Each row was made from one walk, in order. Every step used is in the known rows, and no mark comes twice. Write each row's walk.
Known rows
X, V, N, Y: 5  26  -3  -4  5  1  13  -1  -7  12  1  -9  -7  9  31  5  4  -1  -8  -15  -1  15  -12  16  4  12  -5  31  -17  -21  11
C, X: -6  23  4  -8  0  6  14  5  -6  -1  1  -11  3  -8  23  4  3  -14  7  -18  -6  2  -10  15  6  13  5  13  -23  -7  -1
V, X: -1  20  -4  -4  5  3  13  13  -11  -3  1  -12  -6  -2  14  12  6  -12  6  -22  -12  13  -6  9  9  16  5  14  -30  -15  8
T, Y: 0  18  -5  -8  0  13  0  4  -14  -3  -3  -11  0  3  20  13  4  -1  -4  -20  3  -8  -7  18  4  19  -3  17  -22  2  14
N, V, T: -4  31  1  -5  -3  -11  17  8  -2  -2  6  -8  -5  -6  21  9  -5  -12  11  -31  -7  8  -4  20  0  34  -8  29  -41  5  3
V, X, C, N, Y, R: -1  8  6  -18  20  18  0  34  -3  1  -13  -28  3  2  22  22  12  -13  16  -36  -25  22  -13  12  -5  11  11  7  -27  -22  9
Y, N: 1  19  -4  2  0  13  8  9  -12  -3  0  -11  -16  -6  11  17  19  3  2  -16  -4  2  2  7  5  26  6  19  -26  1  -1
V, N, Y: 12  15  -1  -8  4  2  4  1  -11  11  -7  -10  -8  7  23  11  7  2  -1  -19  -6  6  -10  12  3  14  0  20  -22  -24  17
S, V, X, C, N, Y: -2  16  7  -17  14  12  3  27  -6  10  -16  -27  3  -13  35  16  11  -28  26  -25  -16  29  3  19  -3  6  15  11  -28  -24  16
A, V, T, Q: -1  38  4  3  -3  -8  14  18  -2  10  4  -7  -1  2  14  0  -8  0  -4  -28  -8  15  -5  15  17  28  1  26  -42  -1  18
S, V, N, Y, R: 12  6  -2  -24  12  2  15  6  -13  18  -19  -6  0  10  11  5  14  -1  3  -23  -7  19  -7  28  9  17  3  15  -24  -33  21
Y, N, V, X: 1  25  -3  4  5  0  12  11  -7  -7  5  -17  -19  -12  20  10  8  -7  14  -30  -13  16  -2  13  1  32  0  23  -33  0  0
C, X, V: -10  35  2  -4  1  6  24  2  -4  -1  9  -10  4  -7  31  -2  -1  -16  3  -14  -2  10  -12  21  9  12  -1  24  -18  -4  -8
N, V, T, Q: 0  34  -1  1  -9  -11  18  11  -5  1  9  -6  -6  -3  19  0  -11  -5  6  -32  -6  5  -6  24  7  35  -8  29  -43  14  16
N, V, F: 4  18  1  -10  4  -1  4  -8  -5  5  -4  -15  4  -15  25  2  6  -4  5  -29  4  11  -11  14  -1  18  -10  13  -32  -6  -3
R, F: -12  16  6  -11  2  15  4  1  -12  -1  4  -12  1  -4  17  8  5  -7  -6  -20  0  3  -7  10  10  13  11  9  -26  5  5
C, N, Y: 4  9  1  -8  10  15  -3  14  -10  3  -4  -18  2  -1  27  13  8  -3  9  -25  -17  6  -7  5  1  3  10  20  -22  -8  6
C, X, V, T: -16  47  1  0  -3  -2  33  9  4  -3  15  -8  -1  -12  32  -1  -9  -19  8  -18  -7  17  -11  21  7  22  -3  32  -24  0  -5
Y, R, F: -11  8  5  -20  11  17  7  7  -11  -3  -1  -12  4  4  4  9  11  0  -7  -27  -5  4  -14  16  11  18  10  3  -27  1  4
X, C: -3  19  5  -13  -1  9  2  13  -8  2  -10  -16  -1  -1  21  23  14  -15  2  -17  1  1  -3  15  -3  22  1  7  -31  -9  3
N, V, A: -6  17  5  -9  3  3  0  15  2  6  1  -8  -6  -1  24  7  7  -11  6  -35  -11  0  -4  22  6  25  -8  20  -37  -8  4
N, Y, S, V, A: -2  11  5  -13  13  5  -10  22  -3  19  -15  -9  4  5  21  1  19  -20  5  -31  -19  24  15  18  17  9  4  14  -28  -18  24
V, F: 3  16  -3  -9  4  9  5  -4  -10  4  -5  -15  2  -11  17  7  12  -1  0  -19  2  10  -9  6  5  12  -2  8  -26  -12  1
T, Y, S: 3  18  -7  -7  11  8  -4  8  -19  -3  -4  -11  9  5  21  7  6  -7  -7  -28  -6  2  5  17  8  17  -3  11  -23  12  22
Y, S: 4  17  -3  -7  12  2  2  10  -18  -1  -3  -8  6  2  14  7  12  -12  -5  -25  -12  9  7  9  12  16  3  9  -29  4  12
Y, S, V, T: -1  28  -4  -10  10  -8  19  16  -13  3  -5  -4  6  -6  16  2  7  -24  10  -24  -13  26  20  21  16  26  5  16  -37  1  20
N, Y, R: 5  3  2  -15  8  10  -2  12  -6  5  -12  -11  3  14  2  14  13  6  -3  -28  -11  6  -14  12  6  14  1  14  -23  -18  6
A, V: 2  23  4  -8  7  -1  2  9  -6  10  -5  -10  5  4  14  8  5  -2  -6  -23  -4  10  -5  9  11  16  1  15  -33  -14  4
A, V, T, Y: -5  37  2  -3  1  -2  6  13  0  5  0  -12  2  2  22  7  -9  -3  -2  -29  -3  11  -5  18  5  29  -6  27  -32  -1  17
S, V, X, C, N: -4  21  3  -18  16  13  17  29  -10  3  -10  -22  3  -18  34  15  11  -32  26  -22  -14  25  7  22  0  15  16  5  -34  -16  12
T, Q: 5  19  -4  -3  -5  7  8  8  -16  2  0  -6  -3  4  11  4  4  2  -5  -19  -2  -4  -6  15  14  18  3  17  -31  3  16
V, T: -4  28  -3  -2  -3  -1  17  12  -5  -2  4  -6  -5  -4  13  14  1  -9  6  -22  -8  6  -2  12  6  28  0  23  -36  -2  6
Z, Q: -6  14  6  -1  3  12  5  0  -15  2  -1  -5  5  8  11  14  -2  -8  -4  -17  -8  -2  -7  18  8  20  -4  12  -22  -7  13

Which walk is each row?
0  17  7  -9  23  10  -9  32  -9  2  -9  -30  8  -4  37  15  11  -26  14  -35  -29  29  5  5  -3  5  13  7  -27  -10  18 -> V, X, C, N, Y, S
6  12  1  -13  12  -1  -4  10  -14  13  -17  -9  10  2  16  1  15  -16  3  -23  -11  24  14  16  13  7  6  14  -25  -11  20 -> N, Y, S, V
-5  24  3  -10  3  6  7  20  -5  -1  -7  -19  -4  -6  22  22  10  -22  8  -22  -6  14  -5  14  0  21  4  7  -33  -17  9 -> V, X, C
-6  19  3  0  1  8  1  18  0  3  3  -14  -21  -7  23  10  17  -3  8  -33  -12  3  0  18  3  34  -4  24  -35  0  -1 -> Y, N, V, A
-6  30  2  -1  1  9  -1  17  -4  -6  -3  -28  -15  -12  34  19  6  -12  12  -34  -1  11  -3  26  -14  39  -8  18  -30  6  10 -> T, Y, N, V, X, C
-7  32  8  -11  6  0  14  24  -1  -3  2  -22  1  -16  39  16  -2  -23  23  -34  -12  10  -2  22  -13  32  -1  20  -43  8  1 -> X, C, N, V, T
-4  21  3  -11  14  14  10  28  -9  -5  -3  -25  0  -12  33  21  8  -22  18  -26  -17  15  -2  11  -4  15  14  5  -32  -10  8 -> V, X, C, N
-5  39  0  7  0  3  6  15  0  2  2  -16  -11  -5  21  11  1  6  -1  -28  -5  14  1  14  3  38  -3  31  -31  6  12 -> A, V, T, Y, N
-5  33  -8  6  -6  10  11  13  -8  -7  5  -15  -18  -7  19  16  4  4  6  -23  -4  2  1  14  0  38  -1  29  -27  15  12 -> V, T, Y, N
-13  50  0  6  -9  -2  35  11  1  0  18  -6  -2  -8  30  -10  -15  -13  5  -19  -6  14  -12  26  14  24  -1  34  -27  9  7 -> C, X, V, T, Q
-9  42  -8  1  7  -1  14  12  -8  -6  10  -9  5  1  30  0  -6  -14  -6  -28  -8  17  5  23  9  26  -9  31  -25  19  18 -> X, V, T, Y, S
-6  30  -6  -11  -2  2  19  10  -9  2  -5  -6  -1  -8  20  7  -2  -14  10  -21  1  10  5  30  7  28  -1  25  -31  0  22 -> S, V, T, Y
4  19  -6  -15  11  6  3  7  -20  4  -12  -9  13  -1  23  0  8  -17  1  -23  -2  12  15  28  13  17  0  10  -24  7  28 -> T, Y, S, V
6  13  1  -5  11  2  -12  9  -12  5  -8  -12  7  7  16  8  11  -8  -5  -26  -14  13  4  5  7  8  2  15  -23  -5  15 -> N, Y, S
-2  33  -3  -5  6  -10  3  10  -8  -4  5  -12  6  -3  29  1  -8  -13  5  -41  -9  11  6  25  1  34  -13  25  -35  23  23 -> N, V, T, Y, S
10  26  3  -10  10  -5  12  3  -10  14  -5  -8  -1  6  23  4  5  0  -8  -22  -3  13  -6  14  9  21  0  16  -32  -24  13 -> A, V, N
-5  32  -8  -1  -4  8  19  13  -9  0  -3  -11  -14  -14  20  10  7  -6  13  -20  0  13  11  26  5  38  2  29  -29  9  17 -> S, V, T, Y, N
-1  33  2  -5  3  0  21  -3  -2  11  5  -13  -3  -1  41  -5  -3  -8  0  -15  -4  17  -20  20  4  8  -3  30  -11  -21  6 -> C, X, V, N, Y
-5  30  10  -8  9  0  2  22  1  8  -9  -22  1  -2  25  16  6  -19  3  -27  -7  25  -4  13  3  20  3  8  -38  -27  7 -> A, V, X, C
1  22  -1  -6  5  -6  11  9  -7  -3  3  -13  -5  -7  21  8  -1  -15  11  -31  -11  14  -8  17  3  22  -2  20  -36  -8  5 -> N, V, X
-2  23  15  -9  18  7  -9  31  2  11  -10  -32  6  -3  37  16  4  -17  12  -35  -20  31  -7  7  -5  5  11  13  -30  -27  10 -> A, V, X, C, N, Y
12  14  -1  -15  5  -1  12  0  -13  19  -15  -8  -3  2  24  5  10  -7  6  -16  -1  17  0  22  7  13  4  20  -23  -29  23 -> S, V, N, Y
12  13  6  -17  16  -2  3  10  -4  19  -15  -12  2  19  13  6  8  11  -10  -32  -10  21  -17  15  7  17  -2  16  -26  -36  16 -> A, V, N, Y, R
-2  17  7  -10  12  14  -3  28  -3  3  -8  -29  -1  -6  35  21  8  -19  18  -28  -21  19  -6  7  -7  7  12  12  -27  -19  9 -> V, X, C, N, Y
-12  26  0  -3  3  13  9  16  1  5  7  -6  -8  3  25  6  10  -10  -4  -21  -8  6  -5  18  14  18  -4  25  -27  -11  0 -> X, V, A
15  22  5  -8  21  -9  -6  6  -9  20  -11  -13  7  13  27  -1  7  -2  -12  -31  -14  28  1  9  11  11  -1  17  -26  -22  25 -> A, V, N, Y, S
-3  38  -1  -7  5  1  34  -3  -8  4  10  -8  -2  -5  39  -5  -2  -12  1  -13  -2  13  -15  25  7  17  -2  25  -16  -14  2 -> C, X, V, N
-3  37  0  -2  13  -7  0  16  -5  4  -2  -12  9  4  24  2  -5  -9  -6  -37  -11  21  7  15  10  26  -6  21  -34  8  25 -> A, V, T, Y, S
-1  19  7  -14  14  -2  -5  24  -7  11  -21  -21  7  -5  26  10  15  -33  11  -28  -13  38  14  19  5  11  7  6  -29  -22  24 -> N, Y, S, V, X, C
-1  24  1  -9  8  -9  6  15  -6  11  -10  -9  6  -2  17  2  7  -21  10  -27  -15  31  15  16  13  17  3  22  -31  -6  22 -> N, Y, S, V, T
-4  24  -3  -15  3  -2  14  12  -4  -7  1  -10  1  4  15  9  -7  -2  6  -42  -6  2  -13  32  -2  40  -14  25  -35  10  13 -> N, V, T, Y, R
-10  18  11  -16  11  14  -2  30  2  4  -2  -23  -1  -8  42  16  11  -23  18  -38  -16  2  -2  24  -7  24  -1  12  -39  -4  2 -> X, C, N, V, A
-3  30  -6  -3  7  0  5  14  -13  -5  2  -10  5  1  21  7  -2  -12  -1  -31  -11  9  6  17  7  28  -4  20  -30  17  26 -> V, T, Y, S
-9  33  4  -12  5  7  8  21  -3  -5  1  -24  3  -13  47  16  -8  -18  20  -38  -7  4  -3  29  -18  34  -8  24  -36  18  13 -> X, C, N, V, T, Y
1  22  -3  0  -1  9  0  1  -11  -5  1  -17  -12  -6  27  10  7  4  3  -29  2  -4  -2  23  -5  34  -8  26  -26  17  6 -> T, Y, N, V
-5  33  -2  -5  -5  -6  10  6  -3  -4  6  -11  -3  -5  28  8  -11  -7  7  -33  -1  0  -6  28  -5  36  -14  31  -35  14  13 -> N, V, T, Y
-3  33  -1  4  -4  -6  17  10  -3  -4  8  -12  -19  -13  20  12  4  -3  13  -30  -9  12  2  16  -2  43  -5  32  -38  11  -2 -> Y, N, V, T
